Each row comes from the steps of one walk. Every step used is in the known rows, and no mark comes twice. Write the walk behind each row, first mark first.
Known rows:
vanite/duzi: [-0.13  0.54  2.85  0.41  0.71  0.73  1.39  1.68 -0.34 -0.15 -0.47 -0.99
  1.73  0.78 -0.62 -0.96  2.23  0.70 -1.89 -0.78  0.65 -0.77  0.54 -3.72
  0.14]
fesi/zofin: [-0.79 -2.18  3.05  0.38  0.80  0.00 -0.51  1.79 -2.08  0.37  2.79 -1.86
 -1.35 -0.39  1.09  0.10  1.09  0.23 -1.45 -1.49  2.77 -2.34  2.27 -0.35
 -1.68]
deda/vanite/gume/zofin: [-1.83 -1.13  4.42 -0.53  3.34 -2.07  0.32  3.15  1.01 -1.04  2.84 -0.84
 -0.21 -1.02  0.40 -0.01 -2.46  2.08 -0.39 -0.82  4.20 -2.90  1.82 -2.58
 -1.41]
riko/zofin/zupub/vanite: [-1.61 -2.44  3.81 -0.21 -1.66  3.11  2.27  0.55  1.81 -0.37  0.47 -1.89
 -2.15  0.96  1.28  1.24 -0.74 -2.26 -4.01 -3.20  4.02  1.53  2.85  1.78
 -2.79]
zofin/deda/vanite/zupub: [-2.06 -2.83  5.16 -1.42 -2.71  2.02  1.52  3.78  4.37 -0.56 -0.25 -1.14
 -1.68  0.22 -2.15 -3.52  0.27  0.34 -1.23 -3.81 -6.43  2.94 -0.27 -0.29
  0.86]
bisani/vanite/gume: [ 0.02  0.86  3.79  0.72  1.98  0.62 -0.81  2.02  3.36  1.19  0.21 -0.63
  2.46  0.41 -0.87 -1.78 -0.66  0.88 -0.76 -0.09  0.28 -0.06 -1.07 -1.65
 -1.32]
pemomu/zofin/bisani/vanite/duzi: [-1.78 -0.86  1.58 -1.26  2.48  0.90  1.38  1.14  1.64  0.27 -2.70 -0.32
  2.77 -0.40 -2.63 -4.23 -1.27  1.48 -2.71 -7.19  1.35  0.11  0.11 -3.36
 -5.15]
pemomu/zofin/bisani/vanite: [-1.57 -1.07  0.39 -1.19  2.16  1.45  0.61  0.25  2.71  0.57 -1.10 -0.12
  0.09  0.02 -3.02 -2.90 -1.83  0.69 -2.17 -6.24  1.18  0.47  0.63 -0.22
 -5.46]
deda/vanite/gume/zofin/duzi: [-2.29 -1.63  5.33 -1.68  4.50 -2.32  2.47  3.68  0.59 -1.24  2.06  0.81
  0.72 -0.90  0.00 -0.02 -0.41  3.22 -2.19 -1.24  3.87 -1.94  2.44 -6.26
 -0.36]
fesi/vanite/gume/zofin: [-1.36 -0.48  4.11  0.58  3.07 -2.93  0.02  2.17 -1.37  0.60  2.88  0.42
 -2.84 -1.40  1.89  0.33 -2.43  1.57 -1.83  0.74  4.13 -3.67  1.45 -3.63
 -1.07]
pemomu/zofin/peti: [-0.53  0.76  0.53  0.73  2.17 -0.81  1.97 -0.34 -1.35  0.57 -0.12  1.04
 -0.77 -0.76 -0.69  0.40  1.15  0.47 -3.52 -3.14  5.18  0.86  3.01  0.05
 -1.71]
bodu/vanite: [-0.93  1.44  2.23  2.03  1.62  1.75  0.59  1.46  1.26  0.89  0.18 -0.40
 -1.90  2.51 -0.82 -3.06  1.02 -0.95 -3.60 -0.10 -0.13  0.45  0.56 -2.54
 -0.44]
vanite/zupub: [-0.59 -1.71  3.11 -0.91 -1.33  2.50  0.35  1.46  2.39 -0.32  0.10 -1.80
 -0.08 -0.02 -0.94 -0.76  0.74 -0.14 -1.65  1.22 -2.29  0.34  1.40 -0.77
 -1.33]
gume/vanite: [-1.39  2.39  1.66  2.10  0.56  2.06  1.22  0.38  1.28 -1.37  1.51 -1.85
 -3.54  2.67 -3.19  0.57  0.02  0.63 -1.62 -2.87  1.03  0.40 -0.31 -1.34
 -1.25]
bisani/vanite/zupub: [-1.38 -1.88  4.31 -2.14 -1.14  4.31 -0.19  2.11  4.39 -0.67 -0.82 -2.56
  1.85  0.58 -2.60 -3.61 -1.01  0.60 -1.78 -2.33 -3.19  2.17 -0.92 -0.77
 -1.72]
zofin/bisani/vanite/zupub: [-0.98 -2.60  3.74 -2.28 -2.18  3.93 -0.14  0.76  5.51  0.64 -2.23 -1.37
  0.24 -0.37 -3.86 -2.73 -1.53 -0.55 -1.77 -3.99 -4.52  2.15 -0.65 -0.08
 -4.20]
duzi/vanite/gume/zofin/zupub: [-0.93  0.02  1.83 -0.09  2.77 -0.79  2.43  0.57  0.21  2.74  0.84 -2.36
  0.27 -1.55  0.47  0.29 -1.25  2.18 -2.38  0.90  1.39 -1.39  1.54 -0.89
 -4.35]
zupub/vanite/duzi: [-1.34  0.25  4.50  1.19  0.10  1.37  2.68  2.96  0.94 -1.20 -1.01 -1.27
  1.37  2.77  0.72  0.11 -0.49  0.18 -3.03 -2.47  2.32  0.34  0.62 -5.16
 -0.30]
duzi/vanite: [-1.56  0.27  1.92  1.27  1.09  1.78  2.61  1.25 -0.85  0.94  0.27 -2.10
  0.09  1.55 -1.19 -0.45  0.72  0.56 -2.58 -0.78  0.25  0.63  0.15 -1.66
  0.38]
duzi/vanite/gume/zofin/bisani: [-1.57 -0.42  0.84  0.35  3.23 -2.72  2.02 -0.11  0.49  2.75  0.08 -0.05
 -0.84 -2.44 -0.85  1.78 -2.20  1.43 -2.06 -0.93  2.40 -2.69  2.33 -2.18
 -4.12]
gume/zofin/duzi/vanite: [-3.38 -1.18  1.30 -2.17  4.01 -0.23  4.91  1.62 -2.03 -0.38  0.72 -0.72
 -0.01  0.10 -1.89  0.04  0.61  3.45 -4.41 -2.74  2.52 -0.38  2.09 -5.75
 -0.01]
bisani/vanite/gume/zofin: [-1.21 -0.10  2.62 -1.20  3.81 -1.19 -0.60  1.58  2.82  0.11  1.32 -0.94
  1.26 -1.24 -0.99 -1.32 -2.75  2.44 -0.92 -1.17  3.05 -1.92  0.42 -2.21
 -2.74]
bisani/vanite/gume/zofin/peti: [-0.63  0.86  3.59 -0.66  3.03 -1.69  0.19  0.27  1.85  1.12  0.02  0.83
  0.79 -2.31 -2.02  0.14 -1.85  2.10 -2.54 -3.43  4.63  0.31  0.83 -0.96
 -2.01]
riko/vanite: [-1.34 -0.36  1.96  0.63 -0.48  0.83  1.45  1.05  0.37 -0.14 -0.01 -0.87
  0.50  0.50 -1.05  0.77  0.16 -1.84 -2.78 -1.31  0.70  0.35  0.97 -1.50
  1.86]
pemomu/zofin: [-1.08 -0.16 -0.34  0.10  2.96 -0.09  1.13  1.04 -0.46 -0.39  1.12 -0.52
 -0.43  0.52  0.08 -0.94  0.51  0.79 -2.06 -1.07  3.67 -1.27  2.55 -0.96
 -2.59]
deda/vanite: [-1.52 -0.85  4.65  0.38  0.43  2.10  1.07  3.29  1.04 -1.30  1.62 -1.71
 -0.42  1.90 -1.39 -1.19  0.02  0.19 -1.08 -2.69  0.85  0.44 -0.13 -1.01
  0.66]

Which walk is each row?
[-0.27  0.10  4.66  0.74 -1.10  3.18  3.02  2.18  1.88 -0.02 -1.50 -2.42
  1.16  2.43  0.83 -0.49  0.20 -0.16 -3.37 -2.45 -0.02  1.54  0.14 -2.83
 -2.74] | zofin/zupub/vanite/duzi
[-1.39 -0.86  2.01 -1.07  0.49  1.58  2.55  1.23  2.04 -0.90  1.05 -2.56
 -2.84  1.47  0.41  1.30 -2.66  0.47 -3.07 -2.64  2.67 -0.08  1.86 -0.17
 -4.60] | gume/zofin/zupub/vanite
[-1.16  0.38  3.60  1.04  3.47 -0.81  4.00  1.95 -0.38  2.34 -0.27  0.52
  2.80  0.19  0.16  0.00  2.20  2.03 -3.38  1.39  0.50  0.14  1.05 -6.33
  0.77] | zofin/duzi/vanite/gume
[-0.73 -0.82 -1.18 -0.04  2.04 -0.39  1.31 -0.33  0.54  0.93 -0.25  0.62
 -1.89 -0.39 -1.21  0.04 -0.03 -0.25 -2.00 -2.70  2.16 -1.35  2.94 -0.20
 -4.82] | pemomu/zofin/bisani
[-1.19 -0.53 -1.14 -1.57  1.40 -2.07  1.62  0.65  1.59  0.04  1.15  0.47
 -4.45 -0.87 -2.00 -0.19  0.57  1.46 -1.49 -2.86 -1.34 -0.69  1.87 -0.07
 -0.02] | gume/zofin/deda
[ 0.75 -0.04  1.37 -0.58  2.47 -1.26  0.40  0.19  1.47  1.87  1.63 -1.19
 -0.97 -1.83  0.91  1.12 -0.30  1.24 -1.20  2.24  1.55 -2.59  2.51  0.08
 -4.82] | vanite/gume/zofin/zupub
[-0.32  0.77  4.21  2.62  1.19 -0.43  0.98  2.51  2.87  0.43  0.68 -0.05
  0.39  1.77  2.35  1.96 -1.40 -0.49 -1.67  1.60  2.84 -0.87  1.44 -2.97
 -1.19] | zupub/vanite/gume
[-4.00 -4.66  4.49 -2.65 -0.15  2.48  4.48  1.25 -0.33 -0.55 -0.90 -0.98
  1.34 -1.44 -0.74 -1.30  1.66  0.54 -5.41 -2.48  1.19  1.95  3.54 -4.19
  0.59] | riko/zofin/duzi/vanite/zupub
[-1.65 -1.50  0.84 -2.65  1.44  0.84  0.20  0.00  2.89 -0.09 -0.29 -0.81
 -1.81 -0.87 -4.14 -0.91 -2.85  1.07 -1.72 -6.07  0.89 -0.63  0.46 -0.08
 -4.47] | gume/zofin/bisani/vanite
[-1.74 -1.12  0.81 -2.80  3.25 -0.82  2.89  1.12 -0.62 -1.24  1.45  0.42
 -1.47 -0.25 -1.57  0.91  1.49  2.46 -3.24 -1.56  2.76 -1.51  2.87 -4.84
 -0.43] | gume/zofin/duzi
[-0.68 -0.28  1.36  0.04  3.46 -0.89 -0.25  0.63  3.42  2.08 -1.06  0.81
  1.66 -1.57 -1.04 -2.22 -2.23  0.84 -1.31 -3.24  1.88 -0.96  1.15 -1.21
 -6.07] | pemomu/zofin/bisani/vanite/gume
[-2.02 -0.67  3.57 -0.81  3.92 -2.59  3.29  2.61  1.63 -0.98  1.03  1.22
 -0.06  0.22  1.63  2.52 -1.68  2.17 -3.68 -0.29  4.99 -1.92  3.32 -7.32
 -1.61] | zupub/vanite/gume/zofin/duzi
[-2.74 -1.77  2.25 -1.75  1.09 -1.05  2.00  3.06  2.07 -1.26  1.68 -0.58
 -3.94 -0.06 -2.33 -1.73 -1.09  1.98 -1.06 -5.80 -1.11  0.16  0.84 -0.38
  0.56] | gume/zofin/deda/vanite
[-1.52 -0.70  0.32 -1.35  4.03 -0.34  3.26  1.43 -0.91 -0.68  0.48  0.95
  0.50  0.58 -0.35 -1.17  2.46  1.90 -3.61 -1.61  2.98 -0.48  3.01 -4.83
 -1.43] | pemomu/zofin/duzi
[-1.22 -0.83  2.13  0.39  2.01 -2.75  1.38  0.80  3.07  0.61  0.34  0.80
 -2.45 -0.87  0.95  3.52 -4.14 -0.11 -1.88 -1.26  4.20 -2.84  3.27 -2.68
 -5.18] | zupub/vanite/gume/zofin/bisani
[-0.79 -1.06  4.77 -0.96  2.22 -0.43  0.69  2.53  1.90  0.55  2.25 -1.92
 -0.49 -1.25  0.62 -0.57 -1.78  1.72 -0.88 -0.69  2.10 -1.52  1.34 -0.35
 -3.94] | deda/vanite/gume/zofin/zupub
[-0.41  0.23  1.26 -0.21  3.63 -2.96 -0.11  0.90  0.78  0.42  2.12  0.01
 -0.78 -1.78  0.74  1.60 -1.00  1.67 -0.95  2.19  3.98 -3.77  2.87 -2.28
 -2.21] | vanite/gume/zofin
[-1.01 -1.21  3.52  0.24  2.24 -3.25  0.05  0.69 -0.33  2.07  1.48  1.65
 -4.33 -2.55  0.52  1.23 -2.93  0.46 -1.82 -0.89  2.89 -3.65  1.81 -3.06
 -3.53] | fesi/vanite/gume/zofin/bisani
[-1.82  0.09  0.38  0.30  3.12 -3.90  2.81  1.28  1.00  2.54  0.49  0.09
 -1.40 -2.06 -0.50 -0.35 -0.81  2.81 -1.74 -1.02 -0.96 -1.00  1.27 -2.08
 -0.33] | duzi/vanite/gume/zofin/deda
[-0.71 -1.27 -0.56 -1.64  1.35 -1.05  0.85 -0.65  1.03  0.41  0.73  0.12
 -3.89 -1.52 -2.49  2.06 -1.20  0.20 -1.48 -2.58  1.93 -2.37  2.76 -0.21
 -4.04] | gume/zofin/bisani
[-1.63 -0.32  1.66  0.41  2.00 -3.76  2.19  2.26  3.63  0.40  0.67  1.15
 -2.97 -0.56  1.31  1.26 -2.64  1.33 -1.84 -1.67  1.01 -1.11  2.27 -2.42
 -1.20] | zupub/vanite/gume/zofin/deda
[-1.92 -2.10  5.25  0.90  3.52 -2.06  2.81  2.78 -3.15  2.43  1.49 -0.45
  2.63 -1.43  2.35 -0.30  1.96  2.68 -3.67 -0.57  2.65 -1.78  2.30 -6.37
 -0.81] | fesi/zofin/duzi/vanite/gume
[-1.77 -0.59  1.83 -0.25  2.64 -3.25  0.84  0.92  0.50  0.37  1.03  0.05
  0.83 -2.37  0.69  1.85 -2.51  0.09 -2.08  0.71  4.17 -2.92  2.75 -3.10
 -0.41] | riko/vanite/gume/zofin
[-0.61  1.11  3.10  2.40  2.42 -0.65  1.72  1.61  0.07  2.56  0.38 -0.94
  1.94 -0.03  0.59  0.22  0.39  0.93 -1.78  2.09  0.76 -0.74  0.52 -2.58
 -0.33] | duzi/vanite/gume
[-1.53 -0.88  3.27 -1.23  0.69  1.25  3.40  1.88  1.23 -1.09 -0.40 -2.66
 -0.10  0.97  0.67  0.15 -2.02  1.40 -3.60 -3.53  2.53 -0.33  1.68 -3.47
 -4.27] | gume/zofin/zupub/vanite/duzi
[-0.71 -0.64  1.91 -0.80  1.37 -1.47  1.17  0.18  1.35  1.95  0.60 -1.19
  0.69 -2.62  0.61  1.30 -1.77 -0.15 -2.46  0.70  1.89 -1.59  2.37 -1.10
 -2.87] | riko/vanite/gume/zofin/zupub
[-1.81 -2.23  5.06 -0.16 -1.37  2.62  3.06  1.11  0.93 -0.79 -1.15 -1.97
  0.52  0.75  1.58  0.01 -0.18 -1.42 -4.47 -4.13  3.92  1.19  2.51 -1.60
 -2.30] | riko/zofin/zupub/vanite/duzi
[-2.64 -1.86  3.90  0.13  2.98 -1.47  3.78  0.98 -1.43  1.36  0.17  1.05
  2.13 -1.51  0.92  0.53  2.12  0.90 -4.40 -0.21  4.63 -0.26  3.39 -4.96
  1.00] | riko/zofin/duzi/vanite/gume
[-1.77 -0.74  6.18  0.35  0.59  1.74  1.71  3.97 -0.04 -1.58  0.09 -1.77
  2.16  1.65 -0.99 -2.46  0.70  1.17 -1.65 -3.72  1.06  0.23 -0.40 -4.33
  0.88] | deda/vanite/duzi
[-2.08  0.04  1.68  0.38  4.19 -2.51  1.98  1.37 -0.69  1.33  1.47 -1.26
  0.58 -1.47  0.49  0.75 -1.75  2.46 -1.93  0.80  3.71 -2.72  1.95 -3.21
 -1.87] | duzi/vanite/gume/zofin
[-1.31 -1.30  0.93 -0.32  1.68 -3.54  0.77 -0.28  1.67  1.63 -0.26  1.15
 -0.59 -3.50 -0.66  2.91 -2.92 -1.15 -1.99 -1.07  2.92 -2.99  3.25 -2.22
 -2.89] | riko/vanite/gume/zofin/bisani
[-0.58 -0.32  4.57  1.30  0.55 -1.62  0.96  3.45  3.50  1.51  0.79  0.85
 -0.81 -0.05 -0.42 -1.63  0.68  0.76 -0.12 -1.70 -2.87  0.64 -0.31 -0.98
  1.28] | zofin/deda/vanite/gume
[ 0.25 -2.37  3.28 -0.15 -0.54  1.61 -0.18  1.02 -1.22  1.82  2.28 -3.04
 -1.57 -0.60  1.28 -0.56  1.67  0.00 -1.90 -1.49  0.45 -1.06  1.75  1.74
 -4.40] | fesi/zofin/zupub
[-0.84 -0.44  1.77 -1.67  4.58 -3.22  2.09  1.44  0.30  0.20  1.55  1.73
  0.20 -1.67  0.13  1.59  1.09  2.63 -2.42  1.51  3.59 -2.90  3.34 -5.97
 -1.18] | vanite/gume/zofin/duzi
[ 0.82  0.62  4.30  2.07 -0.11  1.27  1.36  1.73  3.69  1.79  0.06 -1.18
  0.08  1.55  2.41  1.39 -0.86 -0.90 -2.05  1.52  0.58  0.31  0.83 -0.87
 -3.82] | zofin/zupub/vanite/gume
